Every row comes from one small tree of marks. The marks that hang from a mark follow it in brackets, in alphabetical order. Every link used is in the known rows. Which tree was each row made from?
Known rows
sifar[gosigav potis]: -3.53  0.43 -3.15 -0.83  0.20 -0.09  0.94  2.53  0.41  0.71 -0.16  2.82  0.29  1.61  0.90  0.24 -1.26  1.73 -2.31 -0.43 -2.42 -0.45 -4.90 -5.24  3.34 -2.86  2.70 -4.54
ruza[gosigav[lusiv[potis]]]: -2.26  1.64 -1.09  0.78  0.05 -0.62  0.00  2.44  0.30  0.47 -2.41  2.68 -0.87  1.17  1.73  2.99 -0.05  2.32 -1.41  0.13 -1.92  0.72 -3.53 -5.99 -1.59 -2.30  1.27 -2.72
gosigav[lusiv[potis[rapu]] sifar]: -3.49  2.00  1.55 -0.84  0.38 -2.88  0.04  2.74 -0.77  1.11  0.54  4.70 -1.39  2.41  3.61  1.34 -0.86  3.11 -2.02 -0.93 -0.93  3.00 -4.76 -5.48 -1.68 -2.02  2.54 -4.85
rapu[delo]: -2.11  3.22 -0.12 -1.73  0.40 -1.72  2.36  2.11 -1.53  0.81 -0.62  1.31  1.39 -0.03 -0.48  3.59 -0.75  1.38 -2.89  0.99 -1.36 -0.74 -1.68 -3.54  1.44 -0.72  4.04 -2.09
ruza[gosigav[lusiv[potis[rapu sifar]]]]: -2.53  1.80 -0.31  0.80 -0.70 -1.48 -0.08  2.70  0.18 -0.26 -0.71  4.43 -0.74  0.65  3.16  2.27  0.85  4.76 -1.59  0.52 -1.59  2.69 -5.35 -4.87 -1.28 -3.28  2.99 -3.65
rapu[delo potis[lusiv sifar] tarebu]: -0.46  3.18  0.02 -0.69 -0.29 -1.64  3.16  3.55 -2.84  1.25  0.04  3.55  0.94  0.95  2.44  1.29 -0.68  4.21 -1.56 -3.26 -1.65 -0.22 -4.77 -3.54  3.07  0.30  7.10 -1.69
gosigav[sifar[potis]]: -3.81  2.61 -1.05 -2.84  0.62 -1.59 -0.09  3.89 -1.66  1.61  0.75  4.46  0.35  2.14  2.28  0.36 -0.97  1.97 -2.80 -1.41 -1.86  0.34 -4.19 -5.13  1.75 -1.53  3.00 -4.45
potis[rapu]: -4.48  1.28 -0.23 -1.39 -1.24 -2.44  1.32  1.60  0.33  0.20  0.81  3.20  0.82 -0.51  1.16  1.92 -0.06  2.86 -2.59  1.98 -0.17  1.41 -4.11 -3.23  1.02 -2.63  4.04 -3.39
lusiv[potis[rapu[tarebu] sifar]]: -2.26  1.07 -0.12 -0.27 -1.08 -0.32  1.79  3.17 -2.33  1.10  1.95  3.90 -0.30  1.18  4.39  1.52  0.26  4.08 -2.28 -0.54 -0.84  1.19 -5.71 -4.05  1.12 -1.41  4.30 -2.58
potis[sifar[gosigav]]: -1.74  1.20 -1.81  0.30  0.29 -0.63  2.03  1.33 -0.89 -0.75  1.76  3.07 -0.62  1.88  0.69  0.67 -1.08  1.95 -1.57 -0.12 -0.39  1.50 -4.87 -3.30  3.05 -2.46  3.61 -4.88
sifar[gosigav potis[lusiv rapu[delo]]]: -3.53 -0.14 -1.36 -2.13  0.30 -2.00  2.18  3.14  1.38  0.15 -0.76  3.51  1.93  0.29  2.28  0.27 -0.88  4.65 -2.35 -0.07 -2.18  1.16 -6.18 -4.21  2.76 -3.61  4.40 -4.69
rapu[potis[lusiv] tarebu]: -2.26  1.05 -1.19 -0.34 -1.42 -1.28  2.41  3.22 -0.95  1.61 -0.57  3.26  0.14  1.47  2.08  0.70 -1.31  2.29 -1.09 -2.72 -1.01 -0.48 -4.74 -4.65  2.14 -0.59  4.30 -1.63
rapu[delo potis[sifar[gosigav]] tarebu]: -0.49  3.13 -0.63  0.54 -1.04  0.22  2.48  3.36 -2.98  1.31  1.48  2.06 -0.67  1.09  0.71  1.07 -1.13  3.07 -1.70 -2.38 -3.27 -1.17 -4.39 -4.93  3.39  0.60  7.10 -2.43
sifar[gosigav potis[rapu]]: -4.67 -0.04 -2.24 -1.09 -0.94 -0.80  0.74  2.86  1.16  0.68  0.72  3.55  0.66  0.42  1.71 -0.10 -0.42  3.45 -2.53  0.85 -2.28  0.78 -5.88 -4.95  2.80 -3.79  3.78 -4.95
lusiv[potis[sifar]]: -1.39  1.57 -1.65 -0.59  0.67 -0.56  1.51  2.36 -2.72  0.57  0.16  3.65 -0.43  1.48  2.42  1.98 -1.16  1.80 -3.20 -0.65  0.11  0.55 -3.60 -3.85  1.67 -1.43  2.33 -2.35
ruza[gosigav[sifar]]: -2.54  2.39 -0.66 -1.52 -0.62 -0.74 -0.55  3.86 -0.63  0.04 -0.17  3.04 -0.18  1.09  0.89  1.59 -0.78  1.66 -1.29  0.47 -1.52  0.76 -3.47 -5.57 -0.52 -1.65  1.73 -4.27
potis[lusiv rapu[delo] sifar[gosigav]]: -1.55  0.66  0.25 -1.19  0.56 -3.07  3.01  2.10  0.16 -1.34  1.25  3.93  1.33  0.19  2.16  0.76 -0.56  5.21 -1.43  0.32 -0.32  3.47 -6.56 -2.05  2.55 -3.06  5.50 -5.39
lusiv[gosigav[sifar[potis[rapu[delo]]]]]: -4.70  3.34  0.25 -2.69  1.23 -1.61  1.28  3.31 -1.64  0.73  0.55  5.30  2.07  1.11  1.06  1.48 -0.68  4.39 -2.24  0.81 -3.48 -0.41 -3.55 -5.59 -0.05 -2.59  5.14 -3.57
potis[lusiv rapu]: -3.94  0.03 -0.07 -1.65 -0.42 -3.67  2.21  2.08  1.26 -0.50 -0.17  4.21  1.67  0.03  2.39  1.03 -0.65  3.52 -1.64  1.04  0.88  2.80 -5.32 -2.55  1.11 -3.36  3.34 -3.89
potis[lusiv rapu sifar]: -3.01  0.75 -0.02 -1.61  0.15 -3.90  2.24  2.07  0.23 -1.01  1.13  5.70  1.56  0.59  3.60  0.52  0.03  4.92 -1.63  0.20  1.34  4.15 -6.51 -1.44  2.05 -3.58  4.71 -4.57

Write each row's tree
-1.76  0.01 -0.83  0.65 -1.17  0.51  2.20  3.20 -1.53  0.55  2.26  3.39 -1.04  1.76  3.76  0.90 -0.45  3.86 -1.66 -0.36 -1.41  1.28 -6.59 -4.84  1.53 -1.64  3.83 -3.72
lusiv[potis[rapu[tarebu] sifar[gosigav]]]
-4.35  0.80 -2.48 -1.88  2.03 -1.65  2.16  2.24  0.11  0.40 -1.74  5.32  2.57  1.89  1.58  0.99 -0.90  3.55 -1.59 -0.53 -1.63 -0.39 -4.39 -4.36  1.70 -3.68  2.92 -2.99
sifar[potis[lusiv[gosigav]]]
-4.05  2.92  1.40 -2.99 -0.62 -1.59  0.84  5.02 -1.92  2.22  1.90  4.02  1.07  1.02  3.74  0.67  0.10  4.57 -2.48 -1.09 -3.53  0.17 -5.35 -5.50  1.30 -0.86  5.64 -4.20
gosigav[sifar[potis[rapu[delo tarebu]]]]
-3.06  2.42  1.20 -0.38  0.32 -2.63  1.52  1.95 -0.66  1.15 -0.91  3.05  0.07  0.49  2.29  3.47 -0.18  3.40 -2.65  0.34 -1.56  1.39 -3.62 -4.51 -0.97 -2.02  3.68 -2.65
gosigav[lusiv[potis[rapu[delo]]]]
-2.35  2.92  1.20 -0.07  0.78 -2.88  1.56  1.87 -1.41  0.61  0.25  3.98 -0.15  0.78  3.37  2.93  0.30  4.59 -2.66 -0.35 -1.23  2.36 -4.59 -3.68 -0.11 -2.22  4.89 -3.21
gosigav[lusiv[potis[rapu[delo] sifar]]]
-2.90  2.62  0.85 -1.88  1.17 -0.86  1.88  3.29 -2.87  0.71 -0.07  4.32  0.53  1.02  1.34  2.94 -1.74  3.27 -2.39  1.37 -2.35 -0.32 -2.65 -6.07 -1.89 -1.63  3.47 -2.40
lusiv[gosigav[sifar] potis[rapu[delo]]]
-1.85  1.84 -1.77  0.14  1.66  0.09  2.49  1.58 -2.82 -0.05 -0.28  4.68  0.35  2.19  1.22  2.52 -1.20  2.39 -2.20  0.32 -0.83 -0.36 -2.83 -4.61  0.45 -2.46  2.52 -1.81
lusiv[gosigav potis[sifar]]
-3.24  0.78  0.88  1.66 -1.19 -1.32  2.15  1.53  0.30 -0.15  3.43  4.10 -0.85  2.24  3.33  0.41  0.90  5.53 -0.13 -0.48 -1.88  3.40 -7.58 -3.82  1.52 -2.76  6.14 -5.85
potis[rapu[tarebu] sifar[gosigav[lusiv]]]
-3.17  2.95  0.37 -0.24  0.03 -1.67 -0.61  3.00  0.30  0.01 -0.34  3.65 -0.87  1.93  1.60  1.84 -0.01  2.43 -0.44 -0.32 -2.19  1.94 -4.08 -5.80 -1.66 -2.13  2.24 -5.12
ruza[gosigav[lusiv sifar]]
-2.22  2.26 -0.48  0.68  1.46 -2.03  1.23  1.19 -1.49  0.61 -0.18  4.10 -0.96  2.52  3.05  2.43 -0.62  2.64 -2.06 -1.49 -0.36  1.98 -4.37 -3.91  0.40 -2.19  2.47 -3.40
gosigav[lusiv[potis[sifar]]]
-4.30  0.53  0.50 -1.83  0.97 -3.09  2.28  2.13  0.16 -1.05  0.41  5.94  1.51  1.40  2.00  0.64 -1.20  4.19 -0.57  1.05 -0.13  2.69 -4.94 -3.95 -0.70 -3.63  3.43 -4.72
potis[lusiv[gosigav[sifar]] rapu]
-3.11  1.89  0.59 -0.44 -0.56 -1.73 -0.97  3.75  0.13  0.38 -0.74  4.25 -1.29  1.27  3.13  1.66 -0.18  3.61 -1.17  0.09 -2.09  2.55 -4.85 -6.53 -2.80 -2.30  1.86 -4.62
ruza[gosigav[lusiv[potis[rapu]] sifar]]
-1.15  1.31 -0.47 -0.68 -0.06 -0.71  2.05  2.88 -1.74  0.04  0.88  2.99 -0.37  0.26  2.12  1.93 -0.97  3.41 -3.01  0.50 -1.14  1.17 -4.87 -4.19  1.55 -1.78  4.23 -3.30
lusiv[potis[rapu[delo] sifar[gosigav]]]
-1.31  1.60 -1.84  1.35 -1.59  0.29  1.98  2.99 -2.01  1.04  2.05  3.01 -1.34  2.19  1.39 -0.20 -1.10  2.34 -1.45 -2.43 -2.25 -0.22 -5.54 -5.08  3.40 -0.40  5.77 -3.15
rapu[potis[sifar[gosigav]] tarebu]
-3.45  1.57 -0.96 -3.22  1.45 -2.48  0.43  3.86 -0.97  0.89  0.02  5.25  1.02  2.47  3.38 -0.25 -1.54  2.69 -2.09 -2.18 -0.89  1.43 -5.14 -4.56  1.81 -2.14  2.46 -5.11
gosigav[sifar[potis[lusiv]]]
-1.22  2.57  0.00 -1.05 -0.62 -1.44  3.05  3.64 -1.99  1.77 -1.18  2.23  0.87  0.74  1.29  2.02 -1.15  2.89 -1.62 -2.47 -2.15 -1.34 -3.76 -4.55  2.02  0.46  5.74 -0.93
rapu[delo potis[lusiv] tarebu]
-2.21  1.55 -0.87  1.17  0.93 -1.75  1.72  0.55  0.02 -0.69  1.55  3.53 -0.95  2.61  1.37  0.92 -0.67  2.76 -1.01 -0.74 -0.96  2.65 -5.42 -3.27  2.07 -2.78  3.92 -5.69
potis[sifar[gosigav[lusiv]]]
-3.03  1.91  0.41  0.34  0.34 -2.86  1.11  1.57 -0.76  0.37  0.65  4.87 -0.79  1.60  3.68  2.07  0.16  4.13 -2.31 -0.53 -0.45  3.13 -5.37 -3.66  0.00 -2.93  3.86 -3.96
gosigav[lusiv[potis[rapu sifar]]]
-2.31  0.10 -1.50  1.25  0.60 -0.53  1.41  1.10  0.29  0.25 -0.72  2.17 -1.73  2.68  0.98  1.88 -1.72  1.12 -1.63 -0.76 -1.37  1.20 -4.16 -5.48  0.41 -2.41  1.21 -4.36
sifar[gosigav[lusiv[potis]]]
-0.97  0.73 -2.50  0.20  0.10 -1.99  1.78  2.18 -0.65 -0.47 -0.12  4.48 -0.56  1.44  1.11 -0.68 -2.16  2.23 -1.65 -2.41  0.33  1.81 -5.53 -3.57  3.59 -2.22  4.22 -3.78
rapu[potis[lusiv sifar[gosigav]]]
-0.87  0.47 -2.29  0.28  0.61  0.20  1.68  2.19 -1.82  0.00  0.40  3.03 -1.28  2.22  1.77  1.46 -1.79  1.57 -2.40 -0.73 -0.34  0.83 -4.41 -4.31  2.01 -1.93  2.01 -3.53
lusiv[potis[sifar[gosigav]]]
-4.68  2.02 -0.20 -3.01 -0.44 -2.26 -0.33  4.15 -1.04  1.46  1.40  5.12  0.78  1.10  3.26 -0.02 -0.51  3.45 -2.81 -0.51 -1.68  1.49 -5.26 -5.08  1.25 -2.54  4.14 -5.02
gosigav[sifar[potis[rapu]]]
-3.25  2.31 -1.60 -1.99 -0.43 -0.59 -1.03  4.85 -0.60  0.99 -0.48  4.06  0.33  1.16  1.97  0.74 -0.33  2.68 -1.99 -0.48 -2.76  0.19 -4.32 -6.18  0.27 -2.01  2.45 -4.38
ruza[gosigav[sifar[potis]]]
-2.73  0.38 -0.14  0.60 -1.77 -0.27  2.34  2.43 -0.36 -0.19  3.90  3.63 -0.23  1.42  2.68  0.13  0.30  4.78 -0.76  0.37 -1.54  2.04 -7.19 -3.70  2.52 -2.30  5.67 -5.13
potis[rapu[tarebu] sifar[gosigav]]
-1.58  3.66 -0.02 -0.63 -1.60 -0.44  2.39  3.52 -2.69  2.50 -0.25  1.30  0.00  0.22  0.24  2.72 -0.80  2.11 -2.36 -1.51 -3.08 -2.50 -2.63 -5.36  2.02  1.03  6.19 -0.60
rapu[delo potis tarebu]
-4.41  1.64 -0.26 -0.56  0.28 -2.02  1.18  2.22  1.26  0.66 -0.01  3.50  0.69  0.65  1.85  1.21  0.20  4.71 -2.23 -0.03 -3.69  1.13 -5.86 -5.28  1.63 -3.57  5.35 -5.24
sifar[gosigav[lusiv] potis[rapu[delo]]]
-1.18  3.39 -0.97 -0.96  1.58 -2.41  3.08  2.22 -2.79 -0.09 -1.35  4.90  1.71  0.57  0.14  1.78 -1.52  3.73 -1.91 -1.16 -1.18 -0.34 -3.11 -3.50  1.88 -1.62  6.09 -1.49
rapu[delo potis[lusiv[gosigav] sifar]]
-3.95  2.83 -0.49 -1.00  0.18 -1.67 -1.31  4.05  0.56  0.91 -0.81  4.59 -0.35  2.02  2.66  1.02  0.32  3.61 -1.19 -1.19 -3.33  1.39 -4.96 -6.49 -0.84 -2.67  2.77 -5.24
ruza[gosigav[lusiv sifar[potis]]]
-3.90  1.07 -0.88 -2.59 -0.71 -1.88 -0.53  5.19  0.79  0.33 -0.69  5.35  1.20  0.48  3.67 -0.06  0.06  4.78 -1.50 -0.26 -1.95  2.25 -6.12 -5.57  0.06 -3.31  3.03 -5.04
ruza[gosigav[sifar[potis[lusiv rapu]]]]
-2.90  0.71 -0.82  0.08 -0.94 -1.57  1.62  1.64  0.01 -0.97  2.71  3.91 -0.15  0.58  1.68  0.30 -0.47  3.76 -1.77  1.18 -0.26  2.91 -6.10 -3.01  2.43 -3.43  4.89 -5.43
potis[rapu sifar[gosigav]]
-3.04  1.26  0.91 -2.48  0.07 -3.75  2.65  2.42  0.41 -0.13 -0.52  3.22  2.37 -0.71  1.80  2.32 -0.53  4.02 -2.01  1.12  0.00  1.98 -4.44 -2.60  0.95 -2.50  4.48 -3.23
potis[lusiv rapu[delo]]
-3.13  2.03 -0.16 -1.12  0.61 -0.46  2.73  2.26 -1.80  0.50 -1.12  3.36  1.39 -0.12  0.44  3.62 -1.15  3.37 -2.80  2.27 -2.21 -1.23 -2.09 -5.40 -1.13 -2.39  3.54 -1.03
lusiv[gosigav potis[rapu[delo]]]
-2.73  1.92 -1.50 -1.22  0.85 -2.31  1.69  2.63 -1.54  0.42 -1.20  5.46  0.46  1.94  0.31  0.33 -2.83  1.86 -1.41 -1.50 -0.65  0.31 -3.26 -5.16  0.51 -1.90  3.34 -2.67
rapu[potis[lusiv[gosigav[sifar]]]]
-3.01  0.59 -0.18 -0.69 -1.68  0.04  1.93  3.24 -1.34  1.57  0.75  2.76 -0.34  0.79  3.20  2.21 -0.24  2.89 -2.46  0.28 -1.23  0.06 -4.60 -5.16  0.37 -1.39  3.01 -1.97
lusiv[potis[rapu[tarebu]]]
-2.39  1.25  0.14  0.56  0.36 -1.31  1.72  1.64  0.30  0.31 -0.45  2.18 -0.90  1.12  1.16  2.48 -1.13  2.88 -1.97  0.34 -2.25  1.38 -4.56 -5.25 -0.08 -2.33  3.17 -4.25
sifar[gosigav[lusiv[potis[rapu[delo]]]]]
-1.26  2.92 -1.06 -1.68  0.17 -2.78  2.19  2.82 -1.26  0.94 -2.30  2.71  1.22 -0.39  0.21  2.11 -1.99  1.64 -2.66 -1.42 -0.82 -0.63 -2.57 -3.75  2.09 -0.68  4.86 -1.17
rapu[delo potis[lusiv]]
-2.59 -0.58 -0.79 -0.63  0.07 -2.71  2.44  1.69  1.03 -1.66  1.77  4.90  0.79  1.01  2.69 -0.48 -0.81  4.69 -0.84  0.44  0.85  4.17 -7.44 -2.11  2.48 -3.83  4.21 -6.06
potis[lusiv rapu sifar[gosigav]]
-2.28  2.60  0.04 -0.90  1.08 -0.81  2.69  2.17 -2.87 -0.08  0.00  4.78  1.33  0.34  1.63  3.28 -0.60  4.53 -2.72  1.56 -1.73  0.12 -3.32 -4.34 -0.24 -2.34  4.90 -1.72
lusiv[gosigav potis[rapu[delo] sifar]]
-4.87  3.69  1.81 -2.31  0.91 -3.85 -0.08  3.52 -0.63  1.63  0.78  5.28  0.60  1.47  3.59  1.13  0.35  4.90 -2.41 -1.23 -3.24  2.33 -5.14 -5.20  0.09 -2.25  5.47 -5.40
gosigav[lusiv sifar[potis[rapu[delo]]]]
-1.28 -0.13 -1.84 -0.38  1.38 -1.79  2.82  1.50  0.31 -1.52  0.78  3.88  0.37  2.26  1.87  0.10 -1.42  2.68 -0.79 -1.13  0.78  2.76 -6.12 -2.64  3.13 -2.93  2.84 -5.21
potis[lusiv sifar[gosigav]]
-1.89  2.11 -1.84  1.53 -0.14 -1.96  0.96  1.56 -0.85  0.20  0.54  4.14 -1.73  1.73  0.61  0.27 -1.48  2.27 -1.75 -2.03 -1.18  1.54 -4.80 -4.18  2.55 -2.04  5.11 -4.04
rapu[potis[sifar[gosigav[lusiv]]]]
-3.37  1.07  0.14  0.87 -0.30 -2.47  1.60  0.88  0.89 -0.89  2.54  4.51 -0.63  1.42  2.33  0.33  0.03  4.61 -1.05  0.46 -0.98  4.08 -6.70 -3.11  1.57 -3.70  5.22 -6.15
potis[rapu sifar[gosigav[lusiv]]]
-3.55  0.74  0.48 -0.34  0.42 -1.82  4.00  2.11 -0.51 -0.92  1.92  6.04  2.19  1.81  3.54  0.67  0.41  6.33  0.17  0.16 -0.77  2.26 -6.94 -2.79  0.95 -3.28  5.73 -3.72
potis[lusiv[gosigav] rapu[tarebu] sifar]
-4.27  2.46  0.26 -2.29 -1.21 -1.11  1.78  4.05 -0.95  2.46  0.86  3.16  2.08 -0.14  2.94  1.66  1.13  5.10 -2.85  0.07 -3.63 -0.96 -4.96 -4.77  2.27 -1.55  6.33 -2.62
sifar[potis[rapu[delo tarebu]]]
-2.56  1.75 -0.58 -0.44 -0.03 -0.89  2.42  3.57 -1.96  1.05 -0.13  4.92  0.20  2.77  1.65  0.18 -1.98  2.84 -0.37 -2.62 -1.90 -0.61 -4.54 -5.96  0.54 -0.75  4.26 -2.33
rapu[potis[lusiv[gosigav[sifar]]] tarebu]
-2.41  1.25 -1.37 -0.47  2.40 -2.08  3.32  1.06 -0.83 -1.25  0.14  5.60  2.00  2.19  1.35  1.21 -0.96  3.71 -0.54 -0.18  0.38  1.59 -4.54 -2.47  1.51 -3.35  3.50 -3.54
potis[lusiv[gosigav] sifar]
